Every row comes from one small tree of marks. Brackets hold a mark, then the marks that hang from it, in alphabetical order. Every link used is in the known rows. Which tree was each row made from?
In the rows, zero is written as 100.
Known rows:
[sutub bekisod [danev sina] tetif]: [97 92 114 99 102 94 103 107 94 99 92 90 99 109 111 100 96 93 93 96 115 107 110 112 101 109 80]
[sina [danev sutub]]: [96 93 114 103 120 112 108 113 103 98 95 90 98 95 109 92 91 116 82 93 109 104 123 98 121 118 124]
[sina [danev [sutub bekisod gadim]]]: [101 92 116 100 128 108 105 112 88 101 96 88 99 100 108 94 79 118 83 90 114 98 159 96 124 120 114]
[danev [sutub [bekisod [suduf gobep]] gadim tetif]]: [99 90 114 102 115 94 110 108 82 109 90 79 100 105 105 95 79 88 86 95 118 85 152 101 115 125 92]
[bafef [gadim [sutub bekisod danev tetif]]]: [96 94 113 91 114 92 105 98 87 103 97 95 100 106 109 95 94 88 85 79 109 106 123 101 101 114 99]
[vuta [redob suduf]]: [96 91 111 102 108 104 98 105 105 103 96 109 100 97 111 98 91 100 74 96 102 95 91 106 106 100 108]
[tetif sutub]: [96 92 111 102 97 104 98 102 108 96 90 89 97 94 112 96 94 104 77 90 105 101 93 104 98 102 102]
[sutub [bekisod [suduf redob]] [danev sina] tetif]: [96 93 112 101 116 100 107 111 115 103 87 94 99 106 109 94 109 81 93 103 120 121 114 112 88 107 79]
[bekisod [suduf redob] sutub]: [94 97 114 98 122 115 104 113 120 94 83 99 98 88 105 91 107 80 83 102 108 111 109 92 83 109 99]
[bekisod suduf]: [92 93 110 99 113 106 104 110 118 98 92 86 99 98 107 93 94 96 80 95 112 109 104 108 98 110 109]
[gadim [sutub bekisod]]: [100 91 111 99 94 110 97 103 97 101 91 91 99 87 108 101 95 89 77 88 108 104 116 96 92 109 101]
[danev sina [sutub bekisod]]: [98 90 113 105 92 109 107 111 87 99 88 87 97 104 107 100 95 100 88 95 115 97 120 92 105 115 95]
[redob [suduf [bekisod [sutub danev]] gobep] vuta]: [97 93 110 100 119 98 88 97 110 97 85 110 99 94 116 105 92 70 78 106 105 106 98 106 99 123 134]
[suduf gobep]: [99 92 110 100 97 106 94 101 92 95 94 95 97 88 115 103 95 91 80 90 103 98 92 108 100 105 112]
[gadim [sutub [bekisod suduf] [danev sina] tetif]]: [93 92 111 94 103 97 111 110 114 107 90 78 101 104 108 97 102 76 88 101 119 116 116 109 93 121 81]
[bekisod [suduf gobep]]: [95 92 110 100 106 107 98 106 110 98 91 88 98 91 112 99 97 85 79 96 109 105 98 113 97 112 114]
[vuta [redob [suduf [bekisod [sutub danev tetif]]]]]: [94 93 115 96 135 87 99 105 99 104 93 123 104 99 110 95 94 80 81 107 106 100 104 100 109 117 95]
[bekisod [sutub danev tetif]]: [92 96 116 92 123 95 105 108 100 93 90 94 99 100 106 93 94 85 90 96 105 104 106 103 98 117 88]
[sina danev]: [97 95 114 100 119 111 99 111 108 96 97 93 98 91 113 95 92 115 80 92 107 109 112 108 112 107 120]
[gobep [suduf bekisod]]: [98 94 107 99 113 99 99 101 113 98 90 109 99 97 114 89 94 91 72 98 114 107 116 95 101 109 118]
[gobep [suduf [bekisod sutub] redob]]: [100 97 111 98 123 108 99 104 118 93 81 121 98 87 113 88 105 77 75 105 110 108 120 80 86 108 106]
[danev sina [sutub [bekisod suduf] gadim tetif]]: [96 92 115 102 107 92 120 116 90 108 89 73 101 118 102 92 82 98 93 101 123 88 152 93 114 122 75]
[suduf [bekisod [sutub danev]] gobep]: [97 93 112 92 127 99 90 98 91 90 90 112 98 84 115 103 103 70 84 100 106 112 99 101 97 122 117]
[bekisod [suduf gobep redob] [sutub danev gadim]]: [96 97 113 88 138 106 101 104 111 93 87 100 97 90 110 95 103 65 87 102 106 116 114 103 86 117 105]
[sina [danev [sutub [bekisod suduf] gadim tetif]]]: [97 93 118 102 135 98 116 118 98 109 95 77 101 109 103 87 76 113 85 97 122 95 172 100 128 126 99]
[redob [suduf [bekisod sutub] gobep]]: [104 94 112 99 108 102 95 97 94 97 88 114 101 86 118 103 92 80 73 103 105 88 103 93 102 120 111]
[suduf [bekisod [sutub danev gadim tetif]] gobep]: [99 96 115 90 132 82 98 99 78 97 94 106 100 96 112 99 89 75 90 99 106 96 126 97 108 123 94]
[tetif [sutub [bekisod suduf] [danev sina] gadim]]: [93 92 113 95 115 96 105 106 116 99 89 78 98 111 111 96 93 94 85 101 122 117 119 115 96 113 90]

Which tree is each row?
[90 99 118 87 126 89 117 115 109 97 89 79 100 114 104 90 91 83 95 107 114 103 123 101 101 123 73]	[bekisod suduf [sutub [danev sina] gadim tetif]]
[99 93 109 101 112 113 98 105 114 99 89 99 97 85 114 98 108 80 81 97 107 112 97 107 88 104 112]	[bekisod [suduf gobep redob]]
[95 93 113 104 91 96 118 114 88 104 91 83 98 109 106 94 93 102 93 97 110 86 112 91 113 115 81]	[danev sina [sutub tetif]]
[94 99 118 88 117 88 112 110 93 94 92 86 99 111 107 95 90 88 97 101 107 95 117 95 103 117 71]	[bekisod [sutub [danev sina] gadim tetif]]
[92 97 117 97 118 99 111 116 112 98 85 84 101 99 102 89 92 87 85 101 111 95 119 96 97 118 85]	[bekisod suduf [sutub tetif]]
[97 91 111 95 108 96 102 102 97 105 93 89 100 96 108 98 96 82 84 89 109 110 118 107 96 115 90]	[gadim [sutub bekisod danev tetif]]
[97 94 114 99 98 90 121 112 81 105 95 79 99 116 104 93 83 104 95 96 110 80 129 87 119 115 76]	[danev sina [sutub gadim tetif]]
[93 97 115 86 132 98 102 104 98 90 93 94 98 101 106 94 89 89 88 94 104 106 116 98 98 116 100]	[bekisod [sutub danev gadim]]
[96 91 110 93 95 106 100 103 104 99 92 90 98 96 112 103 105 81 85 94 111 119 103 104 90 113 95]	[gadim [sutub bekisod [danev sina]]]
[101 93 118 102 127 97 111 113 81 106 97 85 100 106 106 91 75 118 87 91 115 88 166 96 131 121 97]	[sina [danev [sutub bekisod gadim tetif]]]
[102 92 106 111 107 106 83 100 101 101 89 114 97 85 115 106 103 77 81 97 103 111 101 98 95 99 131]	[suduf bekisod gobep [redob vuta]]
[96 94 112 98 99 100 115 110 85 100 95 82 97 110 106 95 88 105 91 95 109 90 121 87 114 114 93]	[danev sina [sutub gadim]]
[95 89 112 99 110 102 92 99 106 94 89 93 97 98 113 98 96 97 79 89 112 117 102 116 94 107 106]	[tetif [sutub bekisod danev]]
[100 91 117 107 119 104 108 115 88 104 93 88 100 100 108 93 85 116 84 92 115 94 149 100 125 120 102]	[sina [danev [sutub bekisod tetif]]]
[98 98 113 91 126 96 103 103 104 94 86 107 100 99 110 87 84 86 75 102 112 95 141 81 101 117 104]	[gobep [suduf [bekisod [sutub gadim]]]]
[93 98 117 88 130 88 108 106 93 95 93 90 99 106 105 91 84 89 91 95 105 96 125 98 103 118 83]	[bekisod [sutub danev gadim tetif]]
[98 91 110 103 116 98 94 102 99 106 98 121 103 95 113 98 93 96 74 100 106 99 98 100 111 103 114]	[vuta [redob [suduf bekisod]]]
[96 97 110 105 119 109 93 106 127 96 77 115 97 92 110 91 101 74 75 107 109 110 122 81 85 107 124]	[gobep [suduf [bekisod sutub] [redob vuta]]]
[97 98 111 105 117 98 99 109 121 101 78 112 99 97 108 89 97 73 79 107 109 101 131 81 91 108 106]	[gobep [suduf [bekisod [sutub tetif]] [redob vuta]]]
[97 93 116 101 137 108 110 116 103 104 94 81 99 103 105 89 80 112 81 96 121 105 165 101 123 126 116]	[sina [danev [sutub [bekisod suduf] gadim]]]
[98 95 116 100 126 95 116 114 88 106 100 82 100 106 106 88 77 120 88 91 108 87 150 94 133 120 100]	[sina [danev [sutub gadim tetif]]]
[95 91 117 107 127 104 112 120 105 107 91 81 101 102 105 88 86 109 83 98 122 101 153 104 122 126 106]	[sina [danev [sutub [bekisod suduf] tetif]]]
[94 95 112 104 112 117 93 111 123 96 78 95 96 85 107 100 104 66 82 104 104 109 105 99 81 110 120]	[bekisod [suduf gobep [redob vuta]] sutub]
[92 92 111 97 97 100 102 103 114 94 91 87 96 103 115 98 104 97 85 97 108 115 79 112 94 106 97]	[tetif [sutub [danev sina]]]
[102 91 111 105 110 116 93 104 106 99 86 101 98 84 113 101 106 78 80 96 114 112 113 109 85 104 108]	[sutub [bekisod [suduf gobep redob]]]
[100 95 111 107 114 110 84 103 100 96 82 115 97 81 112 106 104 68 82 103 102 106 106 86 89 107 124]	[suduf [bekisod sutub] gobep [redob vuta]]
[94 95 111 101 111 97 98 105 118 97 85 104 99 107 112 102 94 80 83 111 110 110 98 98 99 121 117]	[redob [suduf [bekisod [sutub [danev sina]]]] vuta]
[99 98 114 104 124 91 99 109 95 103 87 107 99 100 103 95 88 84 89 102 104 94 139 78 101 106 95]	[suduf [bekisod [sutub gadim tetif]] [redob vuta]]
[95 97 115 90 139 81 104 104 86 97 95 104 101 104 107 93 86 85 90 99 109 100 132 91 110 121 88]	[suduf [bekisod [sutub danev gadim tetif]]]
[102 96 111 90 138 99 92 96 88 93 91 120 98 86 115 100 105 69 87 100 103 112 116 92 93 113 107]	[suduf [bekisod [sutub danev gadim]] gobep redob]
[95 95 106 106 104 112 97 106 134 99 81 100 95 99 110 90 98 86 75 97 106 112 108 98 86 96 125]	[gobep [suduf [redob vuta]]]
[95 90 113 105 107 107 98 107 118 99 85 84 99 97 110 95 93 98 74 94 119 110 115 111 93 109 102]	[tetif [sutub [bekisod suduf]]]
[93 98 116 86 117 100 106 108 98 89 91 88 97 106 108 97 94 88 93 101 106 105 111 96 97 116 88]	[bekisod [sutub [danev sina] gadim]]
[105 93 107 104 110 106 89 97 91 99 93 120 98 80 118 103 109 82 81 95 104 108 98 95 94 100 115]	[suduf bekisod gobep redob]
